Each row comes from the steps of one path. Every step used is in the known rows, and no mark comes twice. Write the path behind each row, first mark first.
In the rows, 128 means zero.
Known rows
w-r: [102 121 157 112 165 136 126 128 129 138 189 135 170 119 105 170 173 161
 158 153 177  98 133]
q-r-w: [ 97  75 153 101 128 161 147  68  91 140 112 157 147 194  70 153 110 187
 123 122 116  98 142]
q-s-t-r: [176  98 125 147 110  83  99 141 134  95  99 107  98  94 140 162  99 117
  93 127 113 155 113]
d-r-w-s-t: [ 76 122 108 154 140 162 105 170 144 152 110 168 139 149 142 129 186 137
 127 139  85  92 105]
r-d: [143 147 201 109 181 144 164 108 157 168 146 135 122 193 110  84 104 151
 120 158 128 124 107]
w-s-d-r-t: [120 131 127 145 157 166 128 182 191  93 140 142 102 110 127 111 161 103
 122 146 103 169 120]
t-r-q-s-w: [177 107  72  95  89  83 151  97  98 109  88 100 142  85 145 156  92 103
 150  67 136  95 137]
d-r-t: [120  98 136 140 115 157 151 141 199 190 199 141 129 185  96 119 171 158
 117 144 101 128  90]
q-s: [173 124 146 122 196 125 114  74 123 100 112 111  81 133 169 150  98 153
 128 119 131 156 131]
d-r-q-s: [124 115  40 103 105 113 128 117 136 149  92 107 133 158 155 107 102 139
 125  70  95 128 139]
s-w-r-d: [123 157 190 149 179 100 151 132  87 126 129 154 171 133  95 164 141 101
 161 143 144  88 143]
q-s-t-r-w: [161  94 128 145 109  88 119 136 115 102  73 128 105  99 132 166  97 121
  95 129 100 121 114]
r-d-s-t: [109 182 163 145 126 118 113 161 126 146 132 124  99 144 135  56  97 127
  87 171 105 162 114]
t-r-w-s: [114 107 116 101 137 154 135 125 139 131 131 141 146  96 143 150 181 141
 162 133 149  47  96]
r-q-s: [176 113  93  77 146 122 154  65  95 119  83 117 109 134 153 128  46 143
 135  78 121 136 156]
d-s-w-r: [ 85 202 131 170 156 114  80 123  55  96 162 126 127  64 176 153 174 119
 167 133 160 138 156]
d-r: [103 135 127 146 146 153 117 122 169 170 180 126 136 170 148 127 188 168
 137 118 121 139 109]
r-t-s-w: [181 116 182 147 120 157 154 113 134 156 171 150 113 140 106 134 132  88
 151 167 162 125 115]
t-r-q-s: [170  93  60  70  82  96 149  99 129 123 105  89 140  96 140 137  90 128
 136  76 141  97 125]
t-s-d-r: [125 166 111 155  88 142 114 155 159 129 131 108 123 111 155  88 153  90
 122 129 164 176 144]

Write each row's path
[116 204 169 146 165 116 126 121  95 132 122 127 104 141 156  74 110 113
 128 147 122 140 130]
r-d-s-w
[ 94 127 156  96 155 112 148 154 144 155 152 132 177 156  76 115 137 140
 132 165 158  78 121]
w-r-d
[156 169 158 144 121 153 130 123 139 114 137 116 108  96 151 106 129  98
 132 145 183 184 152]
t-s-d
[ 88 112 121 117  76 108  99 146 113 126 103 114 126 183  77  69  73 136
  72 141  98 157 136]
q-r-d-s-t
[119 211 159 179 176 136  87  89  60 103 162 127  89  80 201 140 158 131
 160 126 145 171 147]
d-s-w
[160 101 134 130  57 115 141 153 131 147 145 131 148  95 103 153 108 122
 111 120 118 134 114]
s-t-r-q
[135  48 122  93  65 152 129 110 147 149 149 123 132 192  51 110 101 132
 111 148 149 130 125]
q-r-t-s
[ 93 162 122 166  77 122  89 155  97 128 148 127 107  64 160 123 153 137
 109 152 123 140 114]
d-s-t-r-w
[114  87 151  86 120 129 139 102 136 144 115 123 145 225  57  91  78 157
  98 132 115 126 130]
q-r-d
[111 155 119 147 177 166 105 171 173  82 129 133 109 100 160 114 171 109
 132 129 114 175 132]
w-s-d-r
[124 113  80  85 115  88 157 137 100  93  89 120 160  89  99 149  76 120
 130 101 138 120 177]
w-r-q-s-d
[139 112 130 142 139 147  74 183 156  98 146 134 119  78 151 148 169 103
 135 155 136 130  96]
w-s-t-r
[172 105  69  86  70  89 169 113 133 100  89  90 133  77 128 134  74 114
 119  73 128 129 140]
t-r-q-s-d
[127 117 113 158  88 140 130 154 167 177 163 138 132 163 117 113 175  96
 137 139 128 116 106]
d-r-t-s-w
[ 70 130  97 133 162 174 114 142 147 155 119 160 139 159 157 122 195 152
 149 129 103  77 107]
d-r-w-s
[134 143 148 134 154 112 153 105  54 119 130 155 179 103 109 193 130 106
 184 104 150  94 168]
s-w-r-q
[131 136 119 152 147 107 148 123 134  85  53 126  93 121 141 135  99 130
  90 106  79 167 150]
q-s-d-r-w
